(in the rows, 100 means zero)
Known rows, with every way that one mark hangs from another:
[J284 [J181 J214 J319]]: [73 93 132 121 70 82 121 158 124 81 71 148 53 85 65 72 152 94 105 94 134 83 74 100 79 108 132 93 90 103 103 97 119 125 115 112 106 115 55]
[J327 J412 J627 [J632 J157] [J994 J469 J732]]: [86 71 97 102 123 104 61 114 87 132 109 103 132 65 107 107 84 117 137 116 86 114 93 92 107 86 71 112 118 118 85 127 94 118 103 110 99 145 133]
[J284 [J181 [J214 J57] J319]]: [67 90 146 116 62 85 109 148 130 81 75 163 52 97 52 92 147 92 98 95 139 86 60 96 92 105 141 92 98 121 101 101 118 122 112 113 104 100 55]
[J458 J547]: [103 101 107 70 87 89 120 80 111 88 88 109 75 93 98 63 114 84 109 87 113 104 105 88 67 103 117 97 99 91 108 100 122 111 85 96 91 107 70]
[J994 J319 [J327 [J627 J910] J632] J469 J732]: [99 98 121 123 144 90 83 110 99 118 106 134 131 109 122 98 64 109 112 96 63 133 122 98 114 118 86 104 75 112 102 132 62 74 145 109 113 121 97]
[J469 [J994 J319 J732]]: [97 96 112 119 114 77 120 94 98 113 92 105 90 74 84 63 91 107 93 102 143 140 95 96 100 94 144 75 78 94 122 104 94 117 97 107 107 79 76]
[J328 [J627 [J327 J412 J632 J827] J910]]: [101 117 75 97 112 129 89 112 88 106 130 42 116 115 92 95 90 88 102 112 95 76 113 128 76 115 91 109 103 110 93 94 118 76 102 83 77 108 153]
[J469 [J458 [J547 J146]]]: [109 83 110 81 75 81 131 82 126 110 89 92 70 111 128 59 100 66 84 71 102 115 105 70 98 100 116 88 96 70 112 61 126 100 74 105 78 81 55]
[J55 [J632 [J157 [J994 [J327 J412] J469]]]]: [86 88 87 103 81 104 83 85 99 62 98 97 97 90 96 155 82 137 83 94 86 111 101 104 119 92 87 93 109 108 90 81 83 87 71 112 122 104 128]
[J141 J157 [J970 J732]]: [88 95 117 82 88 88 110 98 95 134 79 83 90 77 126 81 140 89 92 103 145 115 75 105 108 90 107 126 135 117 101 129 79 98 130 89 115 93 88]
[J632 [J157 [J994 [J469 [J458 J319]] J732]]]: [97 102 112 119 83 87 104 87 96 98 92 119 111 107 123 87 114 117 84 107 120 100 84 72 121 94 86 71 91 78 96 99 79 95 90 142 77 80 78]
[J157 J994]: [98 101 89 71 93 96 112 80 104 74 76 110 78 106 98 101 112 107 88 94 121 85 99 102 101 90 106 92 96 99 89 100 111 120 79 93 100 71 74]
[J328 [J627 [J327 J994]]]: [128 109 81 72 100 95 108 98 90 74 119 98 98 104 78 75 110 97 92 104 116 85 91 97 98 99 106 117 82 94 100 83 94 102 88 90 78 87 90]
[J141 [J157 [J994 J319 [J327 J627] J469]] J970]: [117 92 104 106 108 95 71 95 96 121 74 145 132 96 102 126 118 111 104 94 63 115 106 104 160 90 71 102 112 121 100 129 22 104 156 117 145 71 78]
[J632 [J157 [J994 J319]]]: [95 105 93 127 85 90 105 84 95 93 88 123 91 111 89 111 118 123 72 114 137 97 101 108 114 95 96 93 99 94 117 97 106 133 80 112 119 84 91]
[J146 J43 J732]: [99 99 109 90 98 94 130 81 106 69 98 82 94 112 114 103 64 111 88 87 146 100 109 109 70 109 123 105 99 85 97 105 118 113 100 100 106 113 69]
[J214 J57]: [97 97 109 76 84 94 103 85 109 74 95 120 69 111 80 90 103 93 89 94 120 109 93 94 91 95 135 105 106 117 95 110 126 113 79 92 91 87 74]
[J43 J146]: [102 103 92 99 98 92 141 94 116 94 78 96 56 89 91 112 110 90 80 84 106 108 131 93 96 95 123 106 103 90 99 100 130 116 86 91 107 103 70]
[J181 [J214 J57]]: [81 102 116 92 64 87 108 110 117 78 89 153 66 101 51 89 131 103 95 109 113 107 73 92 91 99 138 94 93 119 99 117 129 118 91 91 93 97 73]
[J284 J181]: [108 90 111 82 95 101 121 121 108 74 88 89 59 92 108 79 105 87 101 91 135 93 103 104 78 100 132 100 105 102 94 102 112 111 96 106 98 87 65]
[J327 J627 [J632 J157] J827 J994]: [92 103 94 95 105 113 66 115 71 113 107 92 130 95 97 117 112 95 131 116 78 80 92 96 95 84 90 114 129 110 98 114 133 130 125 94 115 135 131]
[J55 [J632 [J157 [J994 J319 [J327 J627] [J469 J458]]]]]: [120 83 108 127 76 95 82 90 104 82 98 149 123 126 111 168 88 137 94 83 70 122 112 84 143 86 84 80 117 84 118 76 74 88 105 126 129 77 102]
[J181 J214]: [87 102 104 96 72 83 120 121 112 78 83 136 68 89 64 71 134 107 103 106 108 104 91 95 78 101 128 96 89 102 103 111 130 119 95 90 94 111 70]
[J627 J55 [J327 J412] J910]: [110 103 69 103 118 119 125 100 113 106 103 81 86 115 82 86 93 86 107 100 75 83 119 121 77 134 78 117 91 90 71 101 88 77 63 84 56 111 102]
[J327 J632 [J994 J319 J732]]: [63 100 112 117 124 79 87 109 96 125 100 119 114 72 117 86 91 102 108 106 131 111 77 91 105 91 104 108 72 105 111 120 102 122 125 99 116 104 113]
[J141 [J157 [J994 J319 J327 J732]]]: [90 103 107 115 111 85 110 89 96 123 75 109 112 85 135 90 102 116 77 112 136 127 91 111 137 99 95 98 81 108 108 121 51 98 123 124 134 54 71]
[J327 J412 [J627 [J55 J632] J910] J827]: [111 96 69 109 104 125 92 115 105 112 109 59 102 102 103 139 86 88 138 85 44 99 122 115 76 116 78 115 123 111 79 82 113 81 96 77 84 134 127]
[J157 [J994 J319 [J327 J627 J632] [J469 [J458 J547]]]]: [102 82 127 92 105 99 75 79 121 105 84 171 136 112 121 143 89 104 122 77 53 100 105 69 120 85 77 67 99 83 115 109 73 92 125 118 123 68 98]
[J141 [J157 [J994 [J327 J412 J627 J632]]] [J970 J732]]: [81 64 115 82 117 120 67 92 94 153 68 87 128 67 156 148 120 110 120 106 109 90 79 118 133 71 56 113 161 134 96 138 52 91 144 85 139 72 130]
[J910 J627]: [131 112 104 74 93 90 106 90 109 70 117 104 70 104 97 66 102 105 81 102 111 110 109 100 95 92 122 96 97 103 109 91 124 109 77 89 94 97 77]
[J469 J458 [J994 J319 [J327 J627 [J632 J157]] J732]]: [105 76 133 143 119 99 101 106 94 143 104 130 132 92 121 95 84 119 110 107 107 136 103 96 120 80 112 66 122 80 138 108 88 95 119 127 124 77 115]
[J43 [J146 J732]]: [96 104 106 96 101 92 151 88 119 94 82 84 44 89 101 134 101 96 76 74 135 104 130 99 94 103 123 110 103 83 101 112 121 108 93 99 114 104 67]
[J328 [J627 J327]]: [137 110 86 80 93 96 120 95 95 68 114 101 84 123 76 63 106 99 82 103 125 95 113 101 86 103 119 109 94 96 103 81 104 94 86 93 73 83 86]
[J328 [J627 [J327 J412 [J632 [J157 J994]]] J910]]: [104 104 70 108 97 131 100 94 90 111 121 79 116 125 92 114 111 121 82 131 125 65 103 140 104 116 50 98 122 101 92 84 100 82 76 99 79 90 152]
[J328 [J627 [J327 [J632 J157] [J994 J319 J732]] J910]]: [100 124 94 143 120 95 102 113 76 143 140 96 138 114 102 77 104 110 82 133 139 97 85 121 121 125 66 116 79 91 117 96 76 84 123 113 90 113 136]
[J157 [J994 [J327 J412] J469]]: [90 89 91 75 110 105 90 81 110 63 80 101 92 83 100 122 74 121 90 86 74 101 109 99 112 88 100 90 76 111 82 112 73 99 67 105 110 84 96]
[J910 [J627 [J327 J827]]]: [137 140 93 68 102 103 97 96 86 74 123 72 91 128 82 78 100 90 81 111 100 92 113 98 99 97 128 96 84 98 98 91 110 93 93 87 89 93 98]
[J57 J214]: [109 103 107 85 76 89 122 103 107 62 98 86 66 94 77 70 115 86 112 81 120 107 121 103 77 107 128 106 89 102 95 109 112 125 77 91 107 93 80]
[J632 J157]: [104 102 97 103 83 95 118 98 93 83 101 102 76 106 88 70 113 107 86 109 124 107 108 103 84 100 116 108 114 96 105 102 128 119 79 106 94 117 85]
[J469 [J458 J547]]: [108 93 110 69 80 94 126 86 124 101 90 107 83 101 119 67 114 81 110 75 109 106 103 81 73 97 116 85 103 67 115 94 126 100 78 105 82 84 72]

Rows:
[99 127 89 126 102 120 60 94 83 111 122 78 125 116 85 138 97 122 78 139 117 71 100 119 124 84 81 83 106 106 115 90 107 113 88 101 119 83 165] => [J910 [J627 [J327 J412 [J632 [J157 [J994 J319]]] J827]]]
[100 100 100 81 107 111 77 112 86 95 94 99 109 109 100 106 101 87 130 99 79 90 114 93 75 84 115 103 126 117 95 114 139 116 130 82 105 116 115] => [J327 J627 J632 J827]
[56 116 121 77 109 108 78 92 79 141 70 73 128 84 150 138 129 93 84 103 118 77 59 111 136 76 87 107 124 125 92 136 59 79 170 92 150 68 141] => [J141 [J157 [J994 [J327 J632 J827]]] [J970 J732]]
[107 124 83 160 94 92 124 92 101 131 123 116 107 122 113 120 107 126 61 109 135 107 86 123 134 123 55 99 88 90 104 55 68 73 105 119 95 91 125] => [J328 [J627 [J55 [J632 [J157 [J994 J319 J732]]]] J910]]
[108 89 132 106 78 74 108 78 115 75 97 114 88 105 125 66 85 72 80 73 52 116 105 44 106 108 110 78 69 73 118 65 87 74 95 123 80 95 40] => [J994 J327 [J469 [J458 J319 [J547 J146]]]]
[86 108 101 89 132 98 87 104 93 96 96 48 101 72 118 88 53 101 97 86 78 129 112 95 98 92 129 101 54 118 84 126 72 86 94 112 106 115 116] => [J994 [J327 J412 J827] J469 J732]
[78 119 113 72 105 104 92 86 80 132 66 55 113 86 146 126 128 93 78 97 121 88 68 110 140 80 98 110 108 119 93 131 45 82 146 96 142 63 108] => [J141 [J157 [J994 [J327 J827]]] [J970 J732]]
[59 96 116 131 140 103 82 107 88 129 100 61 119 53 107 101 58 107 106 103 105 128 95 107 98 80 136 73 75 113 123 119 92 101 112 105 133 89 147] => [J469 [J994 J319 [J327 J412 J632 J827] J732]]
[102 99 126 84 82 91 102 67 115 66 83 134 109 102 121 103 109 95 99 78 67 85 92 59 102 96 89 62 75 72 109 91 71 80 92 127 92 68 58] => [J157 [J994 J327 [J469 [J458 J319 J547]]]]
[103 146 73 118 112 123 99 117 75 125 141 88 136 128 77 106 114 83 93 124 71 50 81 118 103 126 59 120 94 87 81 89 93 75 119 98 75 128 159] => [J328 [J627 J55 [J327 [J632 J157] J827 J994] J910]]
[129 92 78 86 99 108 108 96 101 78 115 73 83 99 80 74 96 106 91 105 123 98 119 110 77 98 110 110 100 102 102 82 107 99 61 90 70 88 105] => [J328 [J627 [J327 J412]]]
[107 91 102 92 85 79 131 72 113 96 92 84 99 116 116 69 67 76 80 89 108 112 105 81 87 110 114 96 90 83 106 56 123 113 94 97 96 114 48] => [J458 [J547 [J146 J43]]]
[68 100 106 105 113 91 97 109 84 127 107 105 112 79 116 78 108 105 101 118 134 99 73 98 102 93 91 112 100 100 97 116 112 115 112 109 104 124 123] => [J327 [J632 J157] [J994 J732]]
[101 113 105 83 124 115 72 112 88 89 106 98 129 119 105 115 73 90 120 88 18 100 124 101 97 112 97 103 94 116 82 127 93 70 143 92 110 134 112] => [J994 [J327 [J627 J910] J632 J827] J469]
[88 104 96 100 80 82 102 86 92 87 94 112 97 106 103 124 100 128 76 100 130 119 83 91 127 97 94 91 102 100 79 82 83 87 99 123 108 100 109] => [J55 [J632 [J157 [J994 J469 J732]]]]
[114 103 86 69 109 103 80 110 81 95 95 77 111 90 98 105 102 84 134 94 73 89 103 90 93 84 112 113 99 109 95 111 117 129 109 84 103 116 85] => [J327 J627 J827 J994]
[123 121 104 95 93 104 96 98 89 86 131 120 97 133 79 81 112 110 76 132 118 88 102 106 101 101 98 98 125 94 106 91 120 92 94 97 94 108 124] => [J910 [J627 [J327 [J632 J157]]]]
[113 112 112 97 103 90 69 103 109 92 133 149 129 113 85 112 87 105 96 104 74 99 86 74 132 89 97 85 77 78 109 100 88 92 106 103 97 84 120] => [J910 [J627 [J327 J632 [J994 J319 [J469 J458]]]]]
[117 86 96 103 109 88 85 104 95 98 97 123 107 87 91 103 101 101 129 99 92 111 109 90 101 91 102 114 93 105 118 110 105 142 102 88 110 107 69] => [J327 J627 [J994 J319]]
[86 92 131 92 66 96 113 137 122 78 86 141 54 95 65 97 130 93 101 106 134 88 67 101 91 101 142 89 101 121 96 114 115 114 105 108 98 87 64] => [J284 [J181 [J214 J57]]]
[97 75 103 129 130 117 78 108 105 113 105 99 117 94 118 116 72 110 125 99 63 115 134 124 87 111 78 108 107 118 121 121 103 98 106 86 115 117 114] => [J994 J319 [J327 J412 [J627 J910] J632]]
[101 69 87 94 116 123 86 113 108 113 101 88 104 94 111 101 91 100 140 102 75 100 127 122 71 109 76 110 137 118 94 118 132 103 94 76 86 126 113] => [J327 J412 [J627 J910] J632]
[106 85 77 75 114 116 68 112 86 104 96 49 109 68 102 111 92 90 145 95 71 93 109 100 85 80 104 114 104 117 95 114 121 137 85 80 100 119 106] => [J327 J412 J627 J827 J994]
[125 95 82 103 97 105 115 106 111 96 104 119 90 123 97 117 103 93 126 83 58 105 116 107 84 126 78 115 125 98 81 77 107 76 106 78 80 124 89] => [J327 [J627 [J55 J632] J910]]
[70 112 74 94 127 123 76 114 92 115 105 80 121 87 79 125 90 78 130 107 62 56 81 97 84 94 85 117 88 99 67 111 103 103 98 80 85 113 156] => [J627 J55 [J327 J412 J632 J827 J994]]
[110 78 125 109 68 81 127 77 112 100 93 97 81 89 103 49 113 65 95 88 98 113 87 55 90 99 126 53 102 63 131 49 122 100 80 111 75 72 39] => [J469 [J458 J319 [J547 J146]] J994]
[90 95 85 84 131 137 70 101 92 110 89 59 129 103 131 148 79 101 126 97 51 71 120 127 101 100 66 94 109 122 87 119 99 88 110 84 117 96 134] => [J157 [J994 [J327 J412 [J627 J910] J632 J827]]]
[127 140 69 104 93 112 119 107 93 88 131 73 101 141 79 109 101 83 88 94 77 83 103 112 89 131 92 114 92 91 81 55 94 50 114 86 70 106 130] => [J328 [J627 [J55 J632] [J327 J827] J910]]
[118 84 82 133 103 123 105 108 104 107 116 90 101 105 111 130 85 114 117 96 48 110 125 125 92 124 58 119 134 101 94 79 91 68 83 96 95 140 121] => [J994 [J327 J412 [J627 [J55 [J632 J157]] J910]]]
[101 88 75 76 108 107 96 102 97 88 99 72 95 81 84 91 95 96 119 103 104 87 100 102 86 98 102 119 87 98 90 105 100 114 63 84 81 102 101] => [J627 [J327 J412 J994]]
[117 149 97 108 105 115 92 105 86 105 134 112 109 139 74 98 105 92 82 129 80 69 97 100 102 101 93 100 112 91 86 88 111 85 108 98 89 115 149] => [J910 [J627 J55 [J327 [J632 J157] J827]]]
[95 89 118 119 104 59 113 84 121 137 102 99 142 97 140 86 41 81 86 78 97 134 81 55 134 105 101 85 43 62 112 67 73 108 112 128 98 102 57] => [J327 [J994 J319 [J469 [J458 [J547 [J146 J43]]]] J732]]
[110 96 73 89 108 117 115 101 104 92 102 58 85 109 89 77 92 94 106 103 100 94 124 124 76 128 94 112 96 98 88 106 104 85 61 84 66 106 95] => [J627 [J327 J412] J910]
[126 108 64 134 85 120 121 106 101 102 141 78 95 123 76 108 102 110 87 112 98 94 109 129 88 133 63 120 123 90 91 50 95 60 70 97 61 121 142] => [J328 [J627 [J55 [J632 J157]] [J327 J412] J910]]
[61 83 95 141 100 102 71 111 95 119 113 100 114 63 92 114 98 118 111 122 117 99 88 109 94 89 86 111 111 106 123 113 128 142 83 99 119 127 143] => [J327 J412 [J632 J157] [J994 J319]]
